What can hang from each mark
gafud: kamos
podez: pama soki
zurel: lufor
povu: kamos
soki: kamos podez
lufor: kamos zurel
bese: barof kamos
pama: podez
kamos: bese gafud lufor povu soki

Known rows, with every way that one mark hangs from another
podez(pama): [-.10 -.03 -.02 .04 -.03 -.01 .06 .00 .07 .01 -.01 -.04 -.01 .03 -.02 .03 -.01 .03 .04 -.11 -.04 .02 .06 -.02 .06 .19 .02 -.03 -.02 .00 -.11 .09 .09 -.01 -.02 .01 .14 .03 -.01 -.02 .02 .06 -.05 .01 -.12 .01 -.05 .00]
podez(pama soki(kamos(bese gafud))): [.19 -.13 .01 .06 -.03 -.08 .11 .07 .08 -.08 -.33 -.16 -.06 -.10 .02 .12 -.08 -.05 .08 .09 -.24 .01 .06 -.08 -.02 .08 .06 -.02 .07 .01 -.04 .31 .12 .10 -.06 .02 .12 .32 .00 -.01 .16 -.08 -.17 -.09 .00 .09 .08 -.01]
gafud(kamos): [.13 -.01 -.03 -.02 -.03 .03 -.04 -.03 .13 .00 .18 .12 -.01 .06 .02 -.04 .10 .05 .00 -.05 -.07 -.02 -.08 .05 .10 -.35 -.04 -.04 -.05 .00 .03 .05 -.07 .00 .05 -.01 -.02 .02 .01 .00 .04 -.02 .00 .00 -.01 .05 .02 .01]
kamos(gafud povu soki(podez)): [.19 -.03 -.03 .01 .03 .02 -.08 .01 -.04 -.10 -.05 -.12 -.02 .12 -.19 .21 -.26 .13 .08 .37 -.16 .03 -.04 .30 -.07 -.32 -.03 .07 .08 -.04 .23 .07 .12 .02 -.07 -.02 .00 .09 -.04 -.02 .16 -.04 -.11 .01 -.17 .10 .07 .00]
gafud(kamos(bese povu)): [.14 .07 -.02 -.03 .05 -.02 -.04 .02 .10 -.02 .08 -.09 -.06 .17 -.13 .06 .08 -.02 .07 .20 -.11 .00 -.08 .16 .04 -.16 -.09 -.02 -.04 .05 .11 .03 -.01 .03 -.13 .04 .05 .13 .00 .01 .06 -.02 -.06 .02 -.10 .10 .07 .05]
gafud(kamos(lufor soki)): [.19 -.04 -.05 -.04 -.05 .00 -.01 .00 .13 -.05 .26 .15 -.04 -.04 -.01 .07 .21 .10 .04 .12 -.14 -.03 -.08 .03 .08 -.34 -.05 .00 -.02 -.02 .19 .15 .13 .02 -.02 -.01 -.08 .11 .00 .00 .17 .04 -.09 .10 -.21 .09 -.02 .08]
pama(podez(soki(kamos))): [.27 -.08 .04 -.03 -.10 -.08 .00 -.11 .05 .01 .09 .04 .01 -.20 .14 -.01 -.18 -.01 -.06 .04 -.18 .02 .03 -.31 .14 .02 .02 -.15 .15 .04 -.04 .22 .05 .06 .09 .00 -.07 .11 .00 .02 .04 -.01 -.01 -.19 .18 -.05 .07 .01]
pama(podez(soki(kamos(bese(barof) lufor)))): [.32 -.11 .06 -.02 -.08 -.17 -.12 -.04 .06 .00 .08 -.07 -.12 -.27 .14 .11 .02 -.15 -.03 .23 -.23 .02 -.05 -.20 -.01 .02 .15 -.10 .14 .23 .06 .11 .09 .04 .05 -.04 -.05 .26 -.01 .04 .17 -.13 -.13 -.01 -.03 .00 .08 .04]
bese(barof kamos(gafud povu soki(podez))): [.20 .00 -.07 .00 .03 -.01 -.21 -.08 -.09 -.07 .16 -.03 -.08 -.20 -.13 .14 -.12 .06 .01 .35 -.18 .04 -.06 .38 -.16 -.66 .16 .07 .17 .05 .19 .16 .06 .01 .05 -.08 -.06 .06 -.01 -.06 .20 -.19 -.09 .23 -.25 .12 .06 -.04]
povu(kamos(lufor)): [-.07 .05 -.03 -.03 -.06 .00 .00 .03 .11 -.05 -.08 .06 .02 -.14 .05 .04 .03 -.04 .02 .13 -.01 -.02 -.07 .00 -.02 -.25 .03 .00 -.05 .05 .08 .14 .08 .00 .00 .02 -.09 .00 .01 -.02 .07 -.01 -.03 .07 .02 .04 -.06 .07]
povu(kamos(bese)): [.02 .12 -.01 .01 -.01 -.05 .00 .04 .06 -.02 -.23 -.11 .00 -.21 -.04 .03 -.05 -.14 .02 .07 .04 -.01 -.04 .01 -.07 .08 .00 -.10 .05 .09 .06 .06 -.03 .05 -.09 .03 -.04 .02 .01 .01 .02 -.09 -.09 .09 .02 .07 -.01 .06]
podez(pama soki(kamos)): [.11 -.13 -.02 .01 -.07 -.04 .14 -.04 .08 .00 -.06 .02 -.04 -.13 .08 -.04 -.09 .05 -.03 -.07 -.17 .03 .06 -.20 .13 .20 .03 -.07 .08 -.03 -.12 .28 .10 .06 .08 .00 .07 .20 .04 -.04 .08 -.01 -.05 -.16 .08 .03 .00 -.02]
gafud(kamos(povu soki)): [.18 .04 -.05 -.04 .01 .03 -.02 -.06 .12 -.03 .20 .06 -.04 .03 -.15 .03 .03 .17 .06 .18 -.14 -.01 -.04 .21 .11 -.36 -.09 -.01 .04 -.01 .15 .12 .06 .02 -.08 .01 -.03 .09 .03 -.02 .09 .04 .00 .09 -.16 .13 .05 .08]
povu(kamos(bese(barof) gafud lufor soki)): [.17 .06 -.03 .04 -.03 -.07 -.09 .10 .09 -.12 -.23 -.10 -.08 -.34 -.02 .22 .08 -.07 .10 .33 -.06 -.04 -.06 .26 -.24 -.51 .15 .05 .11 .15 .18 .13 .11 .03 -.07 -.02 -.12 .16 .00 .01 .21 -.20 -.19 .39 -.27 .18 .06 .12]
bese(kamos(gafud)): [-.01 .01 -.01 .00 .00 .01 -.07 .03 -.03 -.06 -.05 .07 .02 -.18 .04 .05 .02 -.07 .00 .09 -.11 -.02 .02 .08 -.09 -.47 .08 .07 .03 -.02 .03 .22 -.01 .02 -.03 -.02 -.04 .01 -.03 -.01 .08 -.07 -.02 .16 -.09 .05 .03 -.03]
podez(soki(kamos)): [.19 -.12 .00 -.03 -.03 -.02 .09 -.05 .04 .00 -.03 .03 -.02 -.17 .10 -.06 -.09 .01 -.07 .05 -.15 .01 .00 -.19 .08 .01 .01 -.06 .10 -.01 -.01 .20 .01 .07 .10 -.01 -.05 .14 .05 -.02 .06 -.08 -.01 -.17 .19 .02 .05 -.03]
lufor(kamos(bese soki(podez(pama)))): [.13 -.06 .00 .03 -.04 -.03 .08 .05 .09 -.09 .04 -.32 -.07 -.13 -.12 .11 -.09 -.09 .05 .13 -.15 .05 .00 .09 -.01 .74 -.12 -.19 .14 .01 .10 .06 .19 .07 -.07 .06 .08 .16 -.01 -.01 .20 -.07 -.22 -.06 -.30 .02 -.03 -.04]
bese(kamos(gafud soki(podez))): [.20 -.06 -.03 .01 -.04 .00 -.09 -.03 -.08 -.10 .03 -.01 .00 -.28 -.03 .12 -.12 -.01 .01 .16 -.17 .00 -.04 .13 -.10 -.30 .02 -.02 .13 -.08 .20 .15 .07 .06 .07 -.03 -.08 .00 -.05 -.02 .17 -.15 -.13 .10 -.20 .08 .02 -.04]
gafud(kamos(bese(barof) lufor(zurel) povu)): [-.02 .01 .02 -.04 -.02 -.01 -.21 .05 .12 -.06 .29 -.14 -.15 .04 -.12 .10 .26 -.11 .10 .27 -.17 .00 -.09 .22 -.06 -.08 .08 .09 -.08 .16 .17 -.13 .03 .01 -.07 -.04 .06 .24 .06 -.01 .18 -.13 -.01 .21 -.25 .13 .04 .03]
podez(pama soki(kamos(lufor(zurel)))): [-.07 -.19 .03 -.01 -.13 -.01 .12 .04 .11 -.06 .02 -.02 -.07 -.12 .07 .02 .03 -.04 .08 .02 -.29 .02 .08 -.22 .06 .46 .04 .01 .00 -.01 -.01 .21 .22 .08 .06 -.02 .09 .27 .08 -.05 .18 -.02 -.01 -.18 .00 .02 -.04 -.01]
zurel(lufor(kamos)): [-.15 .03 .03 -.05 .04 .03 .04 .09 .12 -.09 .22 -.22 -.03 .05 .05 -.07 .04 -.07 -.06 .13 -.01 .03 .02 .01 -.09 .12 -.07 .03 .05 -.05 .01 .01 .09 .03 -.01 -.02 .03 .12 .07 .00 .09 -.01 -.06 .02 .05 -.06 -.02 .00]
pama(podez(soki)): [.09 -.04 .04 .01 -.10 -.09 -.04 -.09 .01 .02 .01 .04 .04 -.01 .08 .04 -.16 .00 -.05 .09 -.10 .01 .09 -.24 .07 -.06 .01 -.15 .10 .03 -.05 .13 .10 .04 -.02 -.01 -.08 .07 -.02 .04 -.01 .07 -.01 -.05 .05 -.03 .06 .04]
podez(soki(kamos(bese povu))): [.21 -.06 .01 -.02 .06 -.07 .08 -.02 .02 -.03 -.13 -.15 -.09 -.06 -.05 .05 -.11 -.05 .00 .27 -.18 .02 -.02 -.07 .00 .11 .00 -.02 .11 .06 .07 .17 .05 .09 -.08 .04 .01 .26 .03 -.01 .08 -.06 -.06 -.13 .11 .07 .10 .00]
zurel(lufor(kamos(bese gafud povu soki))): [.01 .07 .05 .00 .10 -.01 .02 .20 .11 -.19 -.06 -.37 -.08 .07 -.15 .18 -.04 -.09 .09 .53 -.13 .02 .04 .28 -.23 .00 -.11 .10 .14 -.02 .18 .12 .22 .08 -.26 .01 .02 .33 .04 .02 .21 -.02 -.18 .21 -.18 .10 .11 .08]
bese(kamos(soki)): [.07 .02 -.04 -.03 -.02 .00 -.01 -.07 -.06 -.01 .08 .08 -.01 -.36 .00 .00 .09 -.03 -.04 .02 -.09 -.01 .00 .01 -.05 -.03 .01 -.06 .14 -.04 .09 .18 .06 .03 -.05 .01 -.09 -.02 .00 -.03 .06 -.04 -.03 .20 -.16 .05 -.02 .02]

Rows
[-.14 .03 .03 -.01 .04 .04 .01 .17 .14 -.15 .06 -.20 -.02 .08 .03 .03 -.05 -.04 .02 .23 -.07 .01 .04 .14 -.15 -.23 -.02 .13 .04 -.06 .02 .08 .10 .03 -.03 -.02 .02 .18 .05 .00 .14 -.04 -.08 .12 -.01 -.02 .04 .00]  zurel(lufor(kamos(gafud)))
[-.07 -.15 .01 -.04 -.09 .01 -.05 .05 .09 -.10 .20 -.20 -.10 .06 -.11 .12 -.11 -.04 .14 .13 -.29 .09 -.06 .04 .11 .63 .01 .01 -.07 .03 .13 .03 .20 .02 .05 .00 .20 .17 .04 -.08 .20 -.01 -.02 -.28 -.03 .01 -.10 -.04]  soki(kamos(lufor(zurel) povu) podez(pama))
[.03 .01 -.07 -.06 .02 -.04 -.14 -.05 -.04 -.03 .26 .07 -.12 -.36 -.07 .09 .18 .04 -.01 .32 -.14 .01 -.02 .20 -.11 -.39 .16 .09 .09 .09 .16 .18 .14 -.03 -.06 -.03 -.07 .11 .02 -.04 .16 -.05 -.01 .31 -.29 .11 -.02 .04]  bese(barof kamos(lufor povu soki))
[-.04 .01 .03 -.05 -.01 .00 -.08 .11 .12 -.09 .16 -.13 -.09 .16 -.14 .13 .21 -.11 .16 .27 -.21 -.01 -.07 .15 .02 .14 -.05 .06 -.13 .06 .21 -.07 .08 .04 -.17 .02 .08 .21 .03 .01 .15 -.01 -.02 .03 -.19 .10 .03 .06]  gafud(kamos(bese lufor(zurel) povu))
[.21 .05 .00 .04 .06 -.05 -.11 .04 -.01 -.07 -.13 -.22 -.10 -.08 -.19 .21 -.03 .00 .10 .38 -.12 .00 .02 .38 -.21 -.32 .11 .09 .12 .11 .12 .04 .08 .02 -.19 -.02 .01 .22 -.01 .00 .14 -.12 -.13 .32 -.33 .17 .13 .05]  kamos(bese(barof) gafud povu soki)
[.18 -.12 .00 .04 -.02 -.10 .16 .00 .05 .00 -.15 -.13 -.07 -.12 .03 .04 -.07 -.09 .02 -.02 -.18 .02 .06 -.20 .06 .44 .01 -.11 .07 .04 -.05 .22 .10 .10 -.01 .03 .10 .27 .02 -.01 .10 -.06 -.13 -.15 .01 .04 .01 -.01]  podez(pama soki(kamos(bese)))
[-.02 -.05 .07 .02 -.06 -.04 -.03 .20 .00 -.17 -.21 -.19 -.06 -.09 -.10 .26 .16 -.14 .20 .29 -.21 -.05 .02 .11 -.19 .31 .00 .08 .01 -.01 .26 -.02 .20 .07 -.20 .00 .02 .24 -.01 .02 .21 -.04 -.12 .18 -.35 .12 .06 .06]  kamos(bese gafud lufor(zurel) soki)
[.22 -.01 -.02 .00 -.05 -.07 -.01 .01 .03 -.11 -.09 -.15 -.03 -.17 -.08 .19 .00 -.10 .07 .25 -.05 .01 -.13 .06 -.07 .12 -.03 -.13 .11 .06 .31 .04 .13 .07 -.02 .04 -.07 .08 -.02 .00 .19 -.12 -.23 .03 -.14 .11 -.06 .09]  povu(kamos(bese lufor soki(podez)))
[-.10 -.05 .04 -.03 -.09 -.01 .00 .09 .01 -.09 .06 -.07 -.04 -.09 -.06 .09 .17 -.04 .09 .15 -.14 -.02 .03 -.02 -.06 .31 -.02 .03 .02 -.02 .19 -.05 .18 .03 -.08 -.01 -.02 .11 .04 -.01 .15 .00 .00 .10 -.22 .06 -.04 .05]  kamos(lufor(zurel) soki)
[.30 -.06 .02 .05 -.01 -.06 -.04 .06 -.07 -.12 -.17 -.20 -.03 .02 -.11 .23 -.11 -.06 .10 .24 -.11 .00 -.06 .15 -.13 .06 -.04 -.05 .10 -.01 .23 -.02 .10 .08 -.04 .00 -.01 .14 -.07 .02 .17 -.15 -.25 .01 -.23 .10 .08 -.01]  kamos(bese gafud soki(podez))
[.05 -.04 -.03 .01 -.02 .07 .00 .07 .12 -.14 .07 -.26 -.04 .03 -.19 .18 -.27 .07 .12 .36 -.26 .06 .02 .31 -.01 .07 -.08 .01 .12 -.06 .09 .21 .26 .03 -.09 .02 .07 .18 -.01 -.04 .22 -.01 -.11 .04 -.30 .06 .04 -.02]  lufor(kamos(gafud povu soki(podez(pama))))
[-.12 -.09 .00 -.01 -.09 .01 -.02 .03 .02 -.11 .18 -.18 -.08 .13 -.21 .19 -.04 .04 .16 .21 -.23 .06 .04 .12 .02 .57 -.06 .01 -.01 -.03 .20 -.05 .32 .03 -.04 .00 .14 .16 .02 -.05 .21 .04 -.08 -.06 -.29 .08 -.08 .01]  kamos(lufor(zurel) povu soki(podez(pama)))
[-.11 -.01 .01 -.08 -.05 .05 -.09 .05 .16 -.08 .28 .00 -.06 .14 -.10 .06 .16 .00 .11 .21 -.18 .01 -.07 .12 .04 -.15 -.01 .09 -.12 -.01 .16 .00 .10 .01 -.09 -.02 .03 .13 .05 -.03 .13 .02 .06 .01 -.12 .08 .01 .05]  gafud(kamos(lufor(zurel) povu))
[.23 -.02 -.02 .00 -.01 -.08 -.14 .04 .13 -.02 .25 .01 -.12 -.04 .01 .08 .32 -.06 .03 .15 -.08 -.02 -.15 .16 -.03 -.40 .11 .05 -.06 .16 .11 -.05 -.02 .00 .04 -.05 .01 .19 .01 .01 .17 -.15 -.11 .16 -.19 .10 .01 .04]  gafud(kamos(bese(barof) lufor))
[.20 -.15 -.03 .04 -.06 .02 .00 .06 .07 -.10 -.03 -.10 -.03 -.03 .01 .10 -.22 .02 .09 .00 -.21 .05 -.07 .06 .07 .05 .05 .04 .01 -.03 .02 .15 .07 .03 .14 -.03 .16 .11 -.04 -.05 .17 -.09 -.12 -.23 .03 .00 -.02 -.08]  soki(kamos(gafud) podez(pama))
[.16 -.05 .01 .06 -.03 .01 .03 .13 .11 -.15 -.05 -.33 -.06 -.05 -.13 .21 -.13 -.10 .13 .23 -.22 .02 .02 .21 -.07 .44 -.09 -.07 .12 -.03 .11 .14 .21 .09 -.09 .03 .09 .23 -.04 .00 .25 -.11 -.23 .04 -.34 .06 .03 -.05]  lufor(kamos(bese gafud soki(podez(pama))))
[.11 .01 .02 .07 .03 -.06 -.13 .06 -.01 -.05 -.13 -.14 -.07 -.11 -.04 .13 .04 -.10 .07 .17 -.04 -.02 -.02 .20 -.20 -.31 .16 .10 .03 .10 .01 -.04 -.05 .00 -.02 -.05 .02 .15 -.02 .01 .08 -.20 -.11 .22 -.19 .08 .10 -.01]  kamos(bese(barof) gafud)
[.17 -.01 .00 -.02 .08 -.06 -.10 -.01 .03 -.02 .07 -.17 -.15 -.16 -.07 .04 .00 -.06 .01 .20 -.10 .03 -.09 .15 -.04 .00 .12 .02 .09 .18 .05 .01 -.07 .02 -.02 .00 .07 .17 .04 -.02 .08 -.15 -.04 .04 .01 .04 .05 -.01]  soki(kamos(bese(barof) povu))
[.11 -.07 -.04 .04 -.06 -.02 .04 -.07 .00 -.02 .09 -.07 -.03 .03 -.09 .09 -.08 .08 .07 -.03 -.09 .05 .02 .06 .07 .33 -.05 -.12 .08 -.03 .06 .03 .17 .04 .07 .00 .10 .05 -.02 -.03 .12 -.02 -.17 -.05 -.19 .04 -.07 -.02]  kamos(soki(podez(pama)))
[.16 -.14 -.03 .00 -.06 .00 .03 -.03 .05 -.02 .12 -.08 -.03 -.04 .01 .01 -.17 .01 .02 -.12 -.15 .07 -.06 .00 .14 .33 .00 -.11 .03 .00 .03 .11 .04 .02 .20 -.01 .16 .05 -.01 -.05 .13 -.08 -.09 -.28 .07 -.02 -.07 -.07]  soki(kamos podez(pama))
[-.19 -.02 .08 -.02 -.08 .10 -.06 .17 .14 -.15 -.03 -.21 .00 -.09 -.03 .02 -.09 -.15 .09 .17 -.15 -.02 .04 .09 -.11 .23 -.01 .08 .00 -.04 .00 .02 .07 .03 -.06 -.02 -.04 .13 .05 -.02 .12 -.10 .07 .11 -.11 -.01 .08 -.05]  lufor(kamos(gafud) zurel)
[.03 .02 -.05 -.04 .01 .00 -.06 .06 -.03 -.12 .01 .07 -.05 -.18 -.08 .20 .09 .00 .08 .44 -.22 -.01 -.01 .22 -.13 -.55 .06 .14 .05 -.03 .22 .29 .20 .00 -.19 .00 -.05 .11 -.03 -.02 .20 .06 -.07 .23 -.26 .13 .04 .05]  bese(kamos(gafud lufor povu soki))
[-.20 .06 .10 -.04 .01 .05 -.03 .13 .10 -.11 .02 -.37 -.08 -.01 -.16 .04 -.04 -.23 .09 .31 -.15 .02 .03 .13 -.09 .63 -.07 -.01 .03 .06 .07 -.06 .09 .06 -.22 .06 .04 .17 .07 -.01 .09 -.04 .07 .09 -.13 .01 .07 -.01]  lufor(kamos(bese povu) zurel)
[.20 .09 -.02 .07 -.03 -.05 -.10 .04 .08 -.08 -.28 -.11 -.04 -.42 -.06 .14 -.05 -.04 .08 .23 .00 -.04 -.03 .28 -.22 -.48 .14 -.02 .17 .13 .11 .13 .01 .03 -.07 -.03 -.09 .11 .02 -.01 .13 -.25 -.18 .43 -.23 .18 .07 .09]  povu(kamos(bese(barof) gafud soki))
[.13 -.06 -.08 .03 -.06 -.05 -.12 -.14 -.05 .00 .27 .00 -.08 -.35 -.04 .03 .00 .02 -.04 -.04 -.13 .06 .00 .13 -.03 -.02 .11 -.11 .16 .05 .02 .12 .10 .02 .17 -.07 .05 .02 .00 -.06 .17 -.18 -.15 .16 -.31 .08 -.09 -.06]  bese(barof kamos(soki(podez(pama))))
[.14 .00 -.05 -.05 .00 .02 -.02 .01 .13 -.07 .24 .09 -.06 .07 -.11 .11 .15 .16 .08 .29 -.18 -.01 -.09 .17 .08 -.39 -.06 .04 .00 -.02 .23 .15 .17 .00 -.08 .00 -.04 .14 .01 .00 .16 .07 -.06 .09 -.21 .12 .02 .09]  gafud(kamos(lufor povu soki))
[.15 -.14 -.03 .05 -.05 -.02 .11 .04 .10 -.07 -.22 -.02 -.02 -.07 .08 .05 -.18 .05 .05 .05 -.24 .01 .08 -.08 .05 -.12 .06 .04 .06 -.06 -.10 .36 .12 .07 .04 -.02 .07 .25 .02 -.03 .13 -.05 -.08 -.10 .02 .07 .06 -.02]  podez(pama soki(kamos(gafud)))
[-.08 .04 .10 -.03 .00 .05 -.02 .18 .10 -.19 -.13 -.37 -.07 -.11 -.20 .17 -.06 -.14 .16 .46 -.24 -.02 .06 .28 -.19 .37 -.07 .05 .12 -.01 .16 .03 .17 .07 -.29 .04 -.02 .26 .05 -.02 .19 -.07 -.03 .21 -.31 .09 .13 .02]  lufor(kamos(bese gafud povu soki) zurel)
[-.23 .01 .00 -.06 -.03 .02 -.21 .00 -.03 -.05 .26 -.03 -.12 -.21 -.06 .03 .19 -.12 .02 .22 -.16 .03 .00 .15 -.13 -.16 .17 .12 -.02 .07 .09 .00 .07 -.01 -.06 -.07 -.02 .07 .05 -.06 .14 -.10 .11 .20 -.21 .06 -.04 -.02]  bese(barof kamos(lufor(zurel) povu))
[.20 -.05 .00 -.01 .06 -.06 -.13 .13 .05 -.11 -.05 -.17 -.16 -.10 -.05 .21 .02 -.08 .10 .43 -.22 .02 -.12 .27 -.14 -.34 .18 .19 .00 .19 .14 .12 .05 .01 -.09 -.02 .06 .29 .01 -.01 .21 -.16 -.09 .08 -.11 .10 .10 .02]  soki(kamos(bese(barof) gafud lufor povu))
[.04 -.08 .05 -.02 -.11 .09 -.07 .09 .08 -.19 .08 -.29 .00 -.10 -.09 .09 -.21 -.10 .10 .26 -.22 .00 -.02 .17 -.11 .29 -.06 .00 .12 -.07 .18 .00 .15 .06 .04 -.03 -.07 .14 .03 -.03 .22 -.18 -.04 .03 -.23 .04 .05 -.06]  lufor(kamos(gafud soki(podez)) zurel)
[-.04 .06 -.03 .02 -.05 .03 -.04 .12 .13 -.13 -.20 .04 .04 -.14 .03 .14 -.01 -.03 .09 .25 -.05 -.03 -.06 .11 -.11 -.54 .06 .11 -.04 .01 .08 .20 .09 .00 -.06 -.01 -.09 .05 -.02 -.01 .12 -.05 -.06 .17 -.02 .08 .02 .08]  povu(kamos(gafud lufor))
